Known rows, with every way that one mark hangs from another:
(pugut dived (gutero kopup lerug rata tomem)): [  1  -9  14  -5  -5 -11   6  -5   1  29 -13   8  -7   5   2  -1   3   6
 -12  -2  17  -7  -7  -4  -8   1   8   1   5  -5  14   7   7  10   4  -1
 -11   3 -13  -3  13  -4  -9  -8 -22  -8]
(bubi (gutero sabez)): [-10   0  -1 -10   3 -16   5  -6  -2   5   1  25  16  12   0  -1  -7   2
   2  -4  -3  -3 -10  -3   4  -1  62   9  -4   7 -21   8  -3  -6   6   0
  12  -4   8  -7   4   3   8  -7   7   8]
(rata (gutero lerug regu)): [  9  -4 -14   1 -15 -27   7  -1  -5  15 -12  18  11   9  -8 -17  -7  -6
  -4  13   2   4 -18   1  -3  -1 -10   3  -3   4 -17  -1  -2  -3  -3  -3
  12 -14   3  -3  20   4  -5   3   8   5]
(pelomin gutero): [ 10  -5 -14  -5  -7 -20   5   2  -4  14   6  31  15   9   0 -13  -2   1
  -7   2   1  -7 -27  -3   4  -1  36  14  -9  -3  -4   8  -5   3   5   5
  23 -12   8  -1  18   8  11  -8   4  10]
(dived (pugut (gutero bubi kopup sabez tomem))): [-16   0  21  -5  11  -9   2  -7  -2   0 -15  20 -12   7   5   0  -1   4
   2 -18   1 -13  -3   0   1  -5  36  11  -9   6  -5   8   7  14   4  -3
 -11   1   5  -8  20  -2   6 -13  -5  -5]
(pugut gutero): [  0  -4  -5   3  11 -13   1  -3  -3   5  -4  37  10  13   2  -5  -5   6
   1  -7   3 -12 -23   3  -1  -3  40  12  -1  -2 -11  18  -1   6   4  -2
  11  -9   5  -2  20   4  10  -5   1   7]
(bubi (gutero rata sabez zavak)): [-13  -2  -1  -9   0  -6   6  -4   1  -7  -8  14  10   9  -1   1  -8  10
   0  -3  -5  -5  11  -7   3   1  35   4   0   5 -16   4  -1  -1   7   5
   2   4   7  -6   2   2   0  -4  18   5]
(bubi (gutero (pugut dived) regu tomem)): [ 10   1   7  -7  -3 -14   5  -9  -1   7  11  16   4  11   2  -3   1   0
   3  -4   6  -3  -7  -4  -3   0  39   2   8   6  -6   6  -3  -3   0  -4
  10  -2  -1 -13  -5   3   4   1  -4   0]
(bubi (gutero kopup rata sabez)): [-18   3   2  -1 -10 -10   8  -9   1  10  -5  18   8   9   3   6  -2  11
 -13   3   1  -5   0  -5   1   1  51   6  -6   8 -10   5   1   0   5   0
  -4   3   2  -4  10  -2   3  -2   4  -1]
(gutero bubi kopup lerug pugut sabez tomem): [-23   2   1   1 -22  10  16  -4  -4  14  23 -22   5  -3   5   1   7   0
  -3  14   4  -2  15 -20  -6  -4 -14  -3 -21   3  13  -7   4   0   0   3
 -19  17  -1  -6  13  -4  -5  -1 -19 -18]
(gutero zavak): [ -1  -2  -5   5   4 -16   4   4  -2 -15  -4  16  14   9  -5 -10  -6   1
   3   6  -6 -10  -7  -3   0  -2  -1   9   1  -5 -16   9  -4  -2   3   2
  10  -9   8  -4  16  10   3  -2  16  10]
(pugut (gutero kopup lerug rata)): [ -9  -2  -5  13  -5  -8   7  -6  -2  18 -13  19   3   6   2   2   1  12
 -12   7   9 -11  -8  -4  -4   0  12   5  -2  -1   0  12   6   6   4   1
  -3   2  -2   1  21  -4  -4  -3  -6  -5]
(gutero lerug (pugut dived) rata sabez): [  3 -14  -5 -22 -19  -6  11  -4   0   5  19 -19  17   1   0   0  -5  13
 -13   3  -3  -4   5 -15  -3   1  -2 -14 -11  -1  -2  -4   5   4   1   8
   5   5   2  -3   4   2 -12  -1  -7  -9]
(dived (pugut (gutero tomem))): [ -1  -1  17  -9  21 -20  -2  -2  -2  -3 -20  30  -5  10   1  -6  -4   5
   0 -23  -1 -15 -17   7   1  -5  43  14  -1   5 -11  15   6  12   5  -4
   4 -10   9  -6  17   3   9 -12   4   2]
(gutero sabez zavak): [-11  -8   1 -16   1 -11   5   3  -1 -15  -4   5  14   6  -2  -4 -11   2
   5  -6  -9  -6   2 -10   2  -3  -3   3  -3   0 -16   2  -4  -1   4   4
   0  -7   8  -1  11   8   0  -2  19   7]
(bubi gutero): [ -2   4  -8  11   5 -21   4  -4  -3   6   5  34  16  13  -2  -5  -3   1
   0   3   0  -4 -16   1   2   0  62  13   0   4 -22  13  -3  -7   4  -2
  20  -7   7  -9   8   5  10  -6   7  10]
(bubi (gutero kopup lerug)): [ -6   8  -7  15  -7 -23   9  -6  -4  19   0  23  13   8  -2  -2   3  -1
  -3  18   6  -2  -7  -3  -1   1  41   8   1   2 -17   9   2 -11   4  -2
  13   3   1  -8   7  -1  -1  -7  -3   0]
(pelomin (gutero pugut)): [ 11  -3 -19  -3 -11 -14   6   0  -4   3  18  26  16   7   4 -11   0   3
  -7   2  -2 -11 -20  -8   3  -2  39   9 -13  -2   2   9  -3   3   3   8
  24  -5  11  -4  14   9  11  -6   1   4]
(pugut dived (gutero bubi lerug tomem)): [  9 -11   9   3   3  -7   6   0  -4  26   6  14  -4   9  -1  -8   0  -3
   7   1  16  -3 -10  -3  -5   1  15   6   3 -11   1   5   2   8   3   0
   1   4  -6 -11  12  -2  -4 -13 -25   2]
(dived (pugut (gutero kopup lerug rata zavak))): [ -1   1   7   5   7 -16   3  -4  -1  -7 -29  18  -7   5   1  -2  -1  11
  -3  -5   1 -17   4  -1   1  -2  10   5   3   1 -11  11  10  12   6   1
   0   3   6  -5  16  -1  -7 -10   7  -5]
(dived (pugut gutero)): [  4  -1   8  -4  21 -22  -2  -3  -2  -6 -14  35   1  11   2  -5  -5   6
   1 -17  -4 -16 -20   7   3  -4  51  13   0   3 -21  18   6  10   5  -3
  14 -10  11  -7  17   4   8 -12   6   4]
(pugut dived gutero): [ 15 -12   4  -2   9 -18   1  -2  -1  13   0  31   3  14   2  -8  -6   3
   2  -8   8 -10 -26   3  -2   0  42   8   8  -8  -9  14   0   6   4  -3
  14 -10  -3  -7  13   5   3 -10 -12   7]
(bubi (gutero pugut rata regu sabez)): [ -5  -1  -5 -11 -10  -3   8 -12   1  -1   9  10  11   9   4   5  -4  15
  -5   0  -3  -5   4  -9   2   2  36  -3  -3  12 -12   4  -2   0   1   2
   5   2   5  -7  -1   0   1   7   9  -1]
(pugut (gutero bubi rata regu sabez zavak)): [-12  -8   2  -2  -4  12   7  -6  -1  -5  -5  11  -4  10   2   1  -8  16
   9   2   2  -9  11  -8  -1   2 -14   1   3   0  -8   4  -3  13   2   5
 -13   3   1  -3  15  -4  -4   5   8   4]

Rows:
[ 15 -13   7  -7  -1  -9   2  -4   2   1 -13  19  -6  11   0  -4  -8  11
   3  -3   9  -9  -5  -2  -3   3  -4  -2  18  -6  -6   9  -1  13   2   0
   1  -5  -8  -5  10   2  -8   1   0   4]
(pugut dived (gutero rata regu zavak))
[ 18 -12   1  -4   5 -20   4  -1  -3  17   0  23   6  10   0  -8  -4   0
   2  -2  11  -4 -21   0  -2   1  24   3  10 -10 -10  11   3   4   4  -1
  15  -6  -5  -7   8   1  -5 -10 -17   3]
(pugut dived (gutero lerug))
[ -5 -10   7 -34 -16  -3   8   0   1   7 -13   2   0   4   1  -4  -5   9
  -4  -7   3  -4   7 -13   1   1 -13   1  -3   8  11  -3  -7  10   5   8
  -9  -3   1   3   8   2   0   4  14   3]
(pelomin (gutero rata regu sabez tomem zavak))
[-16  -2  15 -20  -4  -3   6  -6   3   1 -18   5   1   8  -2   3  -6  10
   2  -8   2   0  17  -9  -1   1  10   0   6  12  -6   0  -4   1   4   2
 -12   1   1  -5  -4  -1  -3   4  18   2]
(bubi (gutero rata regu sabez tomem zavak))
[ -5  -8 -12  -8 -18  -1  10   0  -3  14  16  13   8   7   2  -6  -5   9
  -9  10   1  -5  -7 -10   4   1  25   8 -19  -1   1  -2  -5  12   5  11
   5   2   8  -2  23   1   7  -4   1   8]
(pelomin (gutero bubi rata sabez))
[  8 -18  13 -24  -2  -3   3  -6   3  -2 -15   9  -5   9   2   0 -11  12
   5 -10   6  -7   2  -6  -2   2  -5  -5  14  -3  -6   4  -2  14   4   2
  -7  -5  -7  -4   5   0 -10  -1   2   1]
(pugut dived (gutero rata regu sabez zavak))
[-10   4  17   5  14  -9   1  -3  -2  -6 -18  22 -15   7   3  -6   1   3
   7 -11   1 -16   1   1   0  -4  19  13  -1  -2  -6  10   7  12   4  -2
  -7   3   5 -10  19   0   4 -15   0  -4]
(dived (pugut (gutero bubi kopup tomem zavak)))
[  7 -11  16   1  -3   1   4  -6   0  20   4  13 -11  12   1  -3  -2  10
   0   0  16  -4  -8  -1  -6   3   4   3   8  -5   5   6  -2  16   0  -2
 -10   0  -9  -9  16  -4  -1   1 -16   3]
(pugut dived (gutero bubi rata regu tomem))
[  7  -6   7   6   2 -18   2  -6  -1  15  -6  30  -3  11   5  -5  -1   0
  -3  -4  11 -11 -25   1  -4   0  36   7   7  -8  -1  14   2   7   4  -5
   4  -7  -9  -6  18   2   1  -8 -17  -2]
(pugut dived (gutero kopup))
[-19  -3  10 -14 -20  -4  10  -7   3  -8 -16  -8  -1   3   1   6  -5  14
  -8   7  -1  -5  16 -13  -3   2 -38  -6   3   7  -3  -3  -4   5   1   2
 -23  -1  -5   4  15  -1 -10  14  16  -5]
(gutero kopup rata regu sabez zavak)
[  0  10  -7  13 -11 -12   8 -12  -2   3  10  24   8  10   5   0   4   3
  -2  11   1  -6  -6  -6  -2   1  41   4   3   9 -11   9  -3  -8  -1  -4
  11   1   0  -9   6   0   4   5   1  -3]
(bubi (gutero kopup pugut regu))
[  7  -3  -5   4 -20 -17   8  -2  -2  21 -11   3   1   3  -1 -15   3 -10
 -12   5   5  -3 -12  -6  -7  -3  -2   0 -10   0  12  -5   6  -1  -1  -2
  -4  -2  -3  -8  14   4  -7  -4 -11 -12]
(rata (gutero kopup lerug (pugut dived) tomem))
[  5   2 -13  11 -27  -8  14  -1  -7  17   7  10   0   3  -1 -11   5  -3
   5  32  11  -1   5 -15   0   4 -27   5   0  -5  -1  -2  -5   2   2   9
   7   7  -3  -5  17  -2  -8  -1  -4   1]
(pelomin (gutero bubi kopup lerug regu zavak))
[-14  -1  22 -16  15 -14   0  -6   1   0 -25  22  -8   6   5   1  -3   6
  -3 -27  -1 -13  -9   2   1  -5  42  10  -5   8  -5  11   7  12   6  -3
  -9  -6   4  -4  16   1   5 -13  -1  -7]
(dived (pugut (gutero kopup sabez tomem)))
[  1   9 -16  25 -30  -1  16  -9  -8   9  32  -5   7   3   3  -2   9   3
  -1  41   6  -2   5 -14  -6   2 -29  -3  -6   0  -6  -1   1  -4  -7   0
   2  11  -3  -9  16  -4  -7   9 -15 -11]
(gutero bubi kopup lerug pugut regu)
[ -8  -5 -13   4 -12 -10   6   0  -4  11  -1  17   9  10  -4 -15 -11  -3
  -1   7  -6   0 -17  -2   2  -3  17   9 -20   1 -13  -5  -4   2   0   1
   0  -7   8  -6  28   4   5  -5   5   9]
(rata (gutero bubi sabez))
[-19  -4  20 -17   1   1   5  -6   1   1 -27  12 -10   6   6   3  -4   4
   7 -19   7  -8   7  -9  -4  -2  -9   3   9   7   7   7  -3   7   4  -3
 -25  -3  -7   2   8  -2  -2   3   5  -7]
(pugut (gutero kopup regu sabez tomem zavak))
[  0  -8  20  -1   6 -11   2  -2   2   9 -18  18 -13   7   4  -5   0  -2
   4 -10  13 -11  -6  -2  -6  -1   7   7  11  -9  11  10   2   8   5  -3
 -11  -2 -11  -7  10   2  -4  -9 -12  -4]
(pugut dived (gutero kopup tomem zavak))
[-10   5  -8  -1 -12  -8  12  -9  -3   9   9   8  15   4   4   3   2   1
  -3   8   0  -4   4 -13   0   0  42  -1  -6   7  -9   3   3  -9   4   2
   6   9   3  -7  -3  -2  -3  -5  -4  -9]
(bubi (gutero kopup lerug pugut sabez))
[ 13   0  -4   1 -10 -11   7 -11   0   2  12  16   8  12   1   0  -1  10
  -5   7   3  -4  -5  -4  -1   3  39  -3   7   5 -11   6  -1   0  -1   0
  14   1   0 -12  -1   2   0   5   0   1]
(bubi (gutero (pugut dived) rata regu))
[ 10  -6 -14  -7 -10 -19   9   6  -5   8  -1  18  14   4  -3 -15  -2  -2
   2  11   3  -5  -6 -11   3   0   1   8  -2  -6  -5   4  -3   1   6  11
  22  -2   6  -2   9   6  -3 -10   8   7]
(pelomin (gutero lerug zavak))
[  5   0 -13   5 -17 -18  11   3  -4  13  -5  16   7   2   0 -11   3  -4
  -3  15   7  -6  -4 -12   1   0  -2   7  -2  -4   1   3  -2   0   6   8
  12   1   1  -1  14   4  -5  -9   2   0]
(pelomin (gutero kopup lerug zavak))
[ -5  -5  20 -27  13 -18   2  -6  -2   4 -22  13  -3   6   0  -1  -7   5
   4 -24   1  -7  -4  -1   1  -4  17   3   3  11 -14   8   6  10   4  -2
  -1  -6   5  -3   8  -1  -2  -8   3  -4]
(dived (pugut (gutero lerug regu sabez tomem)))
[  6   6  -6  14  -7 -16   7  -9  -1   7  15  23   6  10   5  -3   5   0
  -4   9   2  -7 -11  -4  -1   0  60   5   0   0  -6   9   2  -5   2  -2
  14   3  -1 -14   3   3   2  -5  -9  -3]
(bubi (gutero kopup (pugut dived)))
[ -1   3   8   1  13 -21   0  -6  -2  -3 -21  34  -3   9   4  -4  -2   6
  -3 -13  -1 -16 -18   5   2  -4  46  13  -2   3 -13  16   8  10   5  -4
   5  -7   7  -6  20   3   7 -12   2  -2]
(dived (pugut (gutero kopup)))
[-16   4   6   9 -14   7   8  -2   3 -13  -9 -10  -2   0   5   1   5  13
 -15   5  -3 -17  16 -13  -8  -4 -21  -1  -9   1  22   3   4   6   0   3
 -22  10   0  -4  12   5  -3   5   7 -13]
(gutero kopup pugut rata tomem zavak)
[ -3  -8   2 -27 -13 -18  11  -4  -4  10   6  -3  18   5  -5   0  -8   3
   0   6   2   5  -3  -9  -1   1 -17  -4  -1   9 -22  -1  -4  -5   0   0
   7 -10   1   3   8   0  -6   7   3   1]
(gutero lerug regu sabez)
[  0   6 -18  26 -26  -6   9  -8  -5   7   7  16   0   8   1 -13   1  -2
  -4  25   0  -3 -12  -5  -4  -2  -5   5 -13   2  -2  -3  -2   0  -7  -4
  -2  -1   2 -10  28   3   1   7  -1  -4]
(rata (gutero bubi kopup pugut regu))
[-13  -6  19 -18 -11   0   7  -3   3  -9  -1 -18  -3  -1   6  -2   1  -2
  -1 -11  -1  -9  14 -17  -6  -4 -15  -6  -5  -1  19  -4   2   3   2   2
 -20   6  -6  -6   0   4  -7  -3  -6 -14]
(gutero kopup (pugut dived) sabez tomem zavak)
[  3  -8   9  -7  -7   0   5   1   4 -11   0 -11   1   3   0  -6  -1  11
  -8  -4  -1 -13  11 -11  -7  -2 -16  -5  -2  -5  13   1   2   8   2   6
  -7   5   1  -9   3   9  -5   0   4  -5]
(gutero (pugut dived) rata tomem zavak)
[  3  -3 -22  23 -13 -12   9   5  -6   6  -6  11   7   7  -9 -21  -5  -7
   6  24  -1   1  -3  -4  -1  -2 -20   7  -9  -8 -14  -5   0  -2   0   5
   7   0   6 -10  24   5  -7  -7   8   8]
(rata (gutero bubi lerug zavak))
[  7 -13   9  -7  -1   1   5  -5  -2   1   6  12  -7  11   3  -5  -9   2
  19   0   8  -4   1  -8   0   3  -4  -1  13  -8 -10   2  -4  11   3   1
  -3   0  -7 -10  10  -1  -7  -4  -8   4]
(pugut dived (gutero bubi regu sabez zavak))
[  6  -1  10  -5  16 -19  -1  -4  -2 -17 -22  29  -6  11   0  -6  -6   7
   9 -15  -2 -14  -7   4   3  -3  19   8  10   4 -23  14   3  11   3  -1
   9 -10   8  -6  12   3   2  -8  14   4]
(dived (pugut (gutero regu zavak)))
[  3 -11  16 -16  -4 -10   5  -8   1   3 -16  13  -9   9   6  -2  -5   1
   9  -8  10  -5  -2  -7  -2   2  -4  -2  16  -3  -2   4  -2   7   3  -2
  -8  -4 -13  -4   7  -2 -10  -2  -6  -4]
(pugut dived (gutero kopup regu sabez zavak))
[  0  -1 -19  21  -9  -9   5   4  -4   1  -7  20   3  10  -6 -20  -7  -4
   5  19  -5  -3  -8  -1   0  -3  -5  11  -9  -7 -13  -2  -3   2   0   2
   5  -3   9 -11  27   7   2  -4  12  11]
(rata (gutero bubi zavak))
[  0  -2   2  10   9 -13   3  -4  -4   2  -7  21  -2   9  -1  -4  -2  13
  -1   2   1 -13  -5   2   3  -1  27   8  -5  -1 -18  10   9  14   3   2
   7   3  10  -9  21  -1   0 -13  -1   2]
(dived (pugut (gutero bubi lerug rata)))
[-13  -9   2 -14 -15   7   9   3  -1   8   2   2  -1   3   1  -7  -4   8
  -2   2   1  -5  11 -14   3   0  -4   7 -14  -1  13  -5  -4  12   7  13
  -9   7   5  -3  14   2   3  -6   6   6]
(pelomin (gutero bubi rata sabez tomem zavak))
